Each row comes from the steps of one path. Every step used is in the known rows, and no mark comes twice. Write the path behind each row, first mark first.
Known rows
kozu kezig gevifo risiv nagi: -1.16 1.23 0.08 -0.18 -0.05 1.04 -1.16 -0.42 -0.12 0.84 1.74 -0.87 -3.34
 1.30 -0.91 0.09 -0.02 -0.95 1.03 0.04 -0.92 -0.68 -1.18 0.25 -0.89
risiv nagi: -0.45 0.18 -0.25 0.07 -0.04 0.27 0.16 -0.15 -0.44 0.15 0.68 0.13 -1.32
 -0.01 -0.12 0.38 0.36 0.06 0.65 0.97 -0.27 -0.18 0.42 0.47 0.38
nagi gevifo: 0.01 -0.22 0.65 -0.20 0.02 -0.23 0.26 0.62 -0.61 0.16 0.18 0.70 -0.88
 0.60 0.55 0.42 -0.51 0.05 0.29 0.39 0.12 -0.19 -0.26 0.05 -0.10
kezig gevifo: -0.11 -0.35 0.23 -0.04 0.31 0.22 -0.26 0.04 0.13 0.98 -0.09 -0.61 -0.82
 0.04 -0.12 0.02 -0.43 -0.37 0.57 -0.07 -0.26 -0.20 -1.11 0.05 0.03
denugom gevifo kozu: -0.90 -0.26 -0.08 -0.53 -0.14 0.13 -0.02 -1.34 0.08 -0.05 1.05 -0.73
 -1.87 -0.74 0.47 0.23 -1.59 -0.22 0.48 -0.02 0.69 0.61 -0.22 0.14 0.29
gevifo nagi neza kozu: -0.32 0.75 0.12 -1.20 -1.71 -0.24 -0.98 0.24 0.78 1.06 0.98 -0.63 -3.47
 -0.32 1.12 0.26 -0.38 0.00 0.48 2.13 1.48 -0.20 -0.43 -0.14 0.19
kozu neza: -0.32 0.58 -0.39 -0.11 -0.45 0.07 -0.03 0.62 0.51 0.05 0.82 1.17 0.86
 1.60 -0.12 -0.01 -0.34 -0.27 0.35 -0.07 -0.69 -0.05 -0.49 0.00 -0.54
neza kozu kezig: -0.17 0.90 0.24 -0.65 -0.53 0.21 -0.25 -0.01 -0.13 0.62 0.78 -1.08 -1.34
 0.86 -0.18 0.18 -0.31 -0.39 0.45 -0.51 0.84 -0.61 -0.64 -0.53 -0.65
nagi risiv gevifo denugom: 0.19 -0.22 -0.59 0.08 -1.73 0.26 -0.77 0.39 1.10 0.27 0.39 2.04 -2.69
 1.36 -0.03 0.57 -1.30 -0.20 0.12 1.16 0.42 -1.43 0.11 0.39 0.42
neza kozu gevifo kezig: -0.31 -0.16 0.29 -0.91 -0.94 0.26 -0.47 0.84 -0.06 1.57 0.56 -0.44 -1.34
 0.10 0.34 0.48 -1.13 -0.71 -0.29 0.70 0.19 -0.49 -1.57 -0.25 -0.33
kezig gevifo denugom: -0.63 -0.29 -0.03 0.18 -0.43 0.25 -0.87 0.11 0.41 1.32 -0.40 0.19 -1.12
 0.99 -0.27 0.10 -0.56 -0.47 -0.66 0.48 -0.18 -0.22 -0.86 0.09 -0.06
nagi neza: -0.02 0.53 -0.12 -0.41 -0.89 -0.46 -0.16 0.63 0.52 -0.07 0.01 0.87 -1.07
 -0.04 0.27 -0.05 -0.36 0.39 -0.25 1.24 0.41 -0.06 -0.43 -0.05 -0.08
zepe gevifo nagi risiv: -0.29 0.36 -0.21 -0.32 -1.59 0.16 -0.80 -0.34 0.76 -0.08 1.23 0.13 -4.39
 0.08 1.16 0.37 -1.02 -0.05 -0.02 0.39 -0.38 -0.21 -0.23 0.08 1.00
denugom gevifo: -0.21 -0.53 0.04 -0.14 0.23 0.11 0.38 -0.85 -0.10 -0.89 0.05 -0.45 -1.14
 -0.62 0.62 0.25 -0.52 0.13 0.64 -0.17 -0.08 -0.08 -0.37 0.19 0.15
nagi neza kozu gevifo: 0.44 -0.08 0.05 -0.94 -1.38 -0.20 0.35 1.16 1.13 0.66 0.37 -0.07 -1.85
 -0.03 0.62 0.24 -1.26 -0.02 0.55 2.29 1.09 -0.79 -1.75 -0.27 -0.15
nagi neza kozu kezig: -0.21 1.45 0.13 -1.08 -1.38 -0.21 -0.46 0.62 0.38 0.54 0.76 -0.29 -2.52
 0.85 0.02 0.11 -0.68 0.01 0.26 0.70 1.29 -0.61 -1.08 -0.57 -0.72
denugom gevifo risiv nagi neza kozu kezig: -1.19 1.40 -0.24 -1.30 -1.37 0.49 -0.72 -0.47 0.23 -0.56 1.81 -1.10
 -5.84 0.82 0.65 0.47 -0.55 -0.11 1.63 1.61 0.52 -1.16 -1.31 0.04 -0.66
zepe gevifo risiv nagi neza kozu kezig: -1.30 1.99 -0.44 -1.28 -1.73 0.29 -1.05 -0.02 0.74 0.08 1.44 -0.76 -5.17
 1.49 0.57 0.31 -0.19 -0.05 -0.42 1.72 -0.26 -1.35 -1.79 -0.52 -0.12
kezig gevifo nagi: -0.45 0.04 0.44 -0.23 -0.16 0.47 -1.06 -0.45 0.31 1.60 0.99 -0.91 -2.12
 -0.47 0.16 0.13 -0.45 -0.76 0.50 0.43 0.04 0.21 -0.70 0.24 0.14
neza kozu: 0.01 -0.12 0.00 -0.57 -0.33 0.01 0.00 0.18 0.13 0.56 -0.05 -1.16 -0.94
 0.18 0.67 0.20 -0.03 -0.04 0.71 0.42 0.82 -0.61 -0.43 -0.29 0.15
kozu kezig gevifo risiv nagi neza: -1.19 1.71 -0.08 -0.58 -0.93 0.58 -1.30 0.22 0.33 0.82 1.66 -0.14 -4.35
 1.32 -0.72 0.05 -0.46 -0.53 0.69 1.27 -0.57 -0.66 -1.64 0.22 -0.95
risiv nagi gevifo: -0.50 0.00 0.38 -0.15 -0.05 0.06 0.36 0.53 -1.11 0.34 0.90 0.66 -2.20
 0.66 0.50 0.81 -0.06 0.08 0.84 1.41 -0.14 -0.42 0.19 0.52 0.30
zepe gevifo: -0.36 0.03 -0.16 -0.11 -0.13 -0.04 0.09 -0.35 0.42 -0.29 -0.30 -0.09
 -0.47 0.04 0.59 0.11 -0.08 0.22 -1.41 -0.03 -0.76 -0.21 -0.91 -0.38
 0.67
gevifo denugom: -0.55 0.09 -0.21 0.24 -0.76 -0.03 -0.59 0.09 0.30 0.29 -0.33 0.90 -0.35
 0.96 -0.16 0.08 -0.09 -0.11 -1.19 0.64 0.00 0.03 0.19 0.05 -0.08

Write each row's path
-1.41 0.83 -0.12 -0.71 -0.82 0.11 0.05 0.58 -0.37 1.17 2.67 1.61 -2.20
 2.08 0.24 0.80 -1.48 -0.46 1.04 1.53 -0.25 0.12 -0.14 0.49 -0.07 => risiv nagi gevifo kozu neza
-0.71 1.58 -0.11 -0.99 -1.39 0.07 -0.30 0.48 -0.08 0.65 1.41 -0.24 -3.75
 0.85 -0.09 0.49 -0.35 0.04 0.87 1.69 0.94 -0.83 -0.61 -0.08 -0.34 => risiv nagi neza kozu kezig
0.00 0.36 -0.05 -0.23 -1.39 0.24 -0.83 -0.05 0.34 0.23 1.52 0.31 -3.86
 -0.05 0.60 0.31 -0.85 -0.24 1.37 0.42 0.31 0.00 0.65 0.47 0.29 => gevifo nagi risiv
-0.67 1.01 0.66 -0.90 -0.64 0.70 -1.35 -0.51 0.18 2.24 1.84 -2.06 -3.55
 0.45 0.00 0.32 -0.74 -1.18 0.98 -0.04 0.91 -0.35 -1.31 -0.31 -0.48 => neza kozu kezig gevifo nagi
-0.11 -0.36 -0.08 0.32 -0.97 0.20 -0.12 0.44 0.85 0.44 0.07 1.05 -0.15
 0.79 -0.49 0.20 -1.08 -0.57 -1.11 1.19 -0.03 -0.18 -0.77 0.12 -0.31 => kozu gevifo denugom
-0.16 -0.16 -0.01 -0.33 -1.29 0.36 -0.49 -0.90 0.25 -0.68 1.64 -0.16
 -4.95 -0.68 1.22 0.56 -1.44 -0.12 2.01 0.20 0.29 -0.06 0.23 0.66 0.43 => denugom gevifo nagi risiv
-1.15 0.23 0.29 -0.58 -0.29 0.05 0.07 0.02 -0.92 1.11 1.87 0.48 -2.90
 0.52 0.34 0.81 -1.16 -0.23 0.65 1.57 0.47 0.21 0.33 0.46 0.45 => risiv nagi gevifo kozu
-0.49 0.68 -0.35 -0.31 -0.98 -0.17 -0.04 0.54 0.10 0.00 0.56 0.90 -2.40
 -0.09 0.12 0.32 -0.07 0.48 0.42 2.20 0.13 -0.26 0.03 0.43 0.27 => risiv nagi neza
-1.07 0.59 -0.30 -0.62 -0.52 0.28 -0.63 0.11 0.91 1.83 1.72 0.33 -0.67
 1.45 -0.35 -0.02 -1.85 -0.99 0.63 0.08 -0.21 0.38 -1.42 0.00 -0.38 => kezig gevifo kozu neza
-1.23 0.37 0.54 -0.52 -0.49 0.09 -0.61 0.88 -1.77 1.23 1.12 1.18 -2.76
 0.77 0.49 1.03 -0.32 -0.10 -0.29 1.05 -0.68 -0.16 -0.04 0.49 0.02 => risiv nagi gevifo kezig
-0.89 1.12 0.76 -0.72 -0.41 -0.03 -0.37 -0.05 -0.68 1.16 2.12 0.53 -1.92
 1.20 -0.47 0.40 -1.81 -0.67 -0.34 -0.33 0.82 0.53 -0.25 -0.24 -0.76 => nagi gevifo kozu kezig
-0.78 1.13 0.66 -0.29 -0.30 0.66 -1.35 -0.65 0.04 1.62 1.84 -0.87 -2.48
 0.22 -0.71 0.15 -0.75 -1.12 0.19 -0.52 0.11 0.28 -0.93 0.01 -0.62 => kozu kezig gevifo nagi
-0.06 0.09 -0.16 -0.85 -1.46 0.08 0.42 1.02 0.73 0.77 0.96 -0.02 -3.15
 -0.04 0.54 0.61 -0.97 -0.03 1.31 3.26 0.78 -1.00 -1.33 0.20 0.16 => risiv nagi neza kozu gevifo
-0.11 0.66 -0.02 -0.70 -1.26 0.00 -1.10 -0.06 1.22 0.74 1.29 1.23 -2.31
 -0.72 0.34 0.40 -0.67 -0.18 -0.45 2.34 1.03 -0.60 -0.37 0.22 0.39 => risiv gevifo nagi neza
-0.88 0.63 -0.26 -1.15 -1.15 0.39 -1.11 0.59 0.74 1.26 0.78 -1.35 -5.02
 0.79 0.89 0.18 -0.18 -0.20 1.72 2.72 0.21 -1.26 -1.79 0.16 -0.02 => kezig gevifo risiv nagi neza kozu
0.46 -0.58 0.17 -0.52 -0.46 0.22 0.52 0.51 0.63 0.65 0.39 -0.93 -0.74
 0.06 0.39 0.29 -1.00 -0.45 0.85 1.11 0.65 -0.72 -1.37 -0.24 -0.10 => neza kozu gevifo
-1.13 0.90 -0.65 -1.23 -1.62 0.07 -0.77 0.19 1.00 -0.01 0.52 -0.85 -4.82
 0.81 1.45 0.27 0.08 0.38 -0.11 2.77 -0.31 -1.38 -1.59 -0.28 0.66 => zepe gevifo risiv nagi neza kozu
-0.86 1.00 -0.51 -0.50 -1.10 0.13 -0.79 0.33 0.43 -0.27 0.95 0.41 -3.25
 0.58 0.21 0.01 0.32 0.18 0.47 2.28 -0.37 -0.51 -0.30 0.41 -0.18 => gevifo risiv nagi neza
-0.06 0.17 -0.24 -0.54 -1.34 0.31 -1.14 0.67 0.15 0.81 0.89 1.71 -2.81
 0.43 0.18 0.70 -1.40 -0.32 0.13 0.21 -0.12 -1.23 -0.26 0.29 0.32 => nagi risiv gevifo kezig
-0.74 1.60 0.57 -0.72 -1.13 0.22 -1.50 0.00 0.56 1.50 1.77 0.08 -3.54
 0.11 -0.51 0.08 -1.10 -0.74 0.04 0.69 0.47 0.21 -1.37 -0.03 -0.72 => kozu kezig gevifo nagi neza
-0.95 -0.04 0.19 0.11 -0.84 0.03 -0.18 0.59 -0.81 0.62 0.50 1.50 -2.55
 1.64 0.27 0.85 -0.24 -0.01 -0.28 2.00 -0.15 -0.41 0.34 0.57 0.19 => risiv nagi gevifo denugom
-0.71 0.90 -0.51 -1.10 -1.49 0.14 -0.80 0.56 0.55 0.28 0.86 -0.70 -4.26
 0.86 0.86 0.20 0.23 0.17 1.28 2.76 0.42 -1.16 -0.74 0.11 0.00 => gevifo risiv nagi neza kozu
-0.96 -0.12 0.15 -0.49 -0.23 0.18 -0.64 -0.53 -0.78 0.03 0.30 0.07 -1.73
 -0.62 0.60 0.43 -0.69 -0.07 -0.49 -0.58 -0.51 0.19 -0.55 0.16 -0.10 => denugom gevifo kezig
-0.95 0.30 -0.49 -1.25 -1.29 0.27 -0.43 -0.30 0.46 -0.62 0.91 -1.12
 -5.45 0.12 1.48 0.46 -0.24 0.31 1.87 2.55 0.48 -1.21 -1.16 0.30 0.14 => denugom gevifo risiv nagi neza kozu
0.08 -0.11 -0.03 -0.08 -0.39 0.51 -0.26 0.22 0.92 -0.19 0.63 -0.14 -0.62
 0.50 -0.12 -0.16 -0.59 -0.76 0.11 0.66 -0.55 -0.33 -1.24 0.04 -0.73 => kozu gevifo risiv
-0.78 -0.03 0.08 -0.45 0.03 0.24 -0.54 -0.46 0.35 1.78 0.87 -0.87 -1.43
 -0.06 -0.23 -0.03 -1.53 -0.72 0.35 0.12 0.42 0.45 -0.87 -0.01 0.18 => kezig gevifo kozu
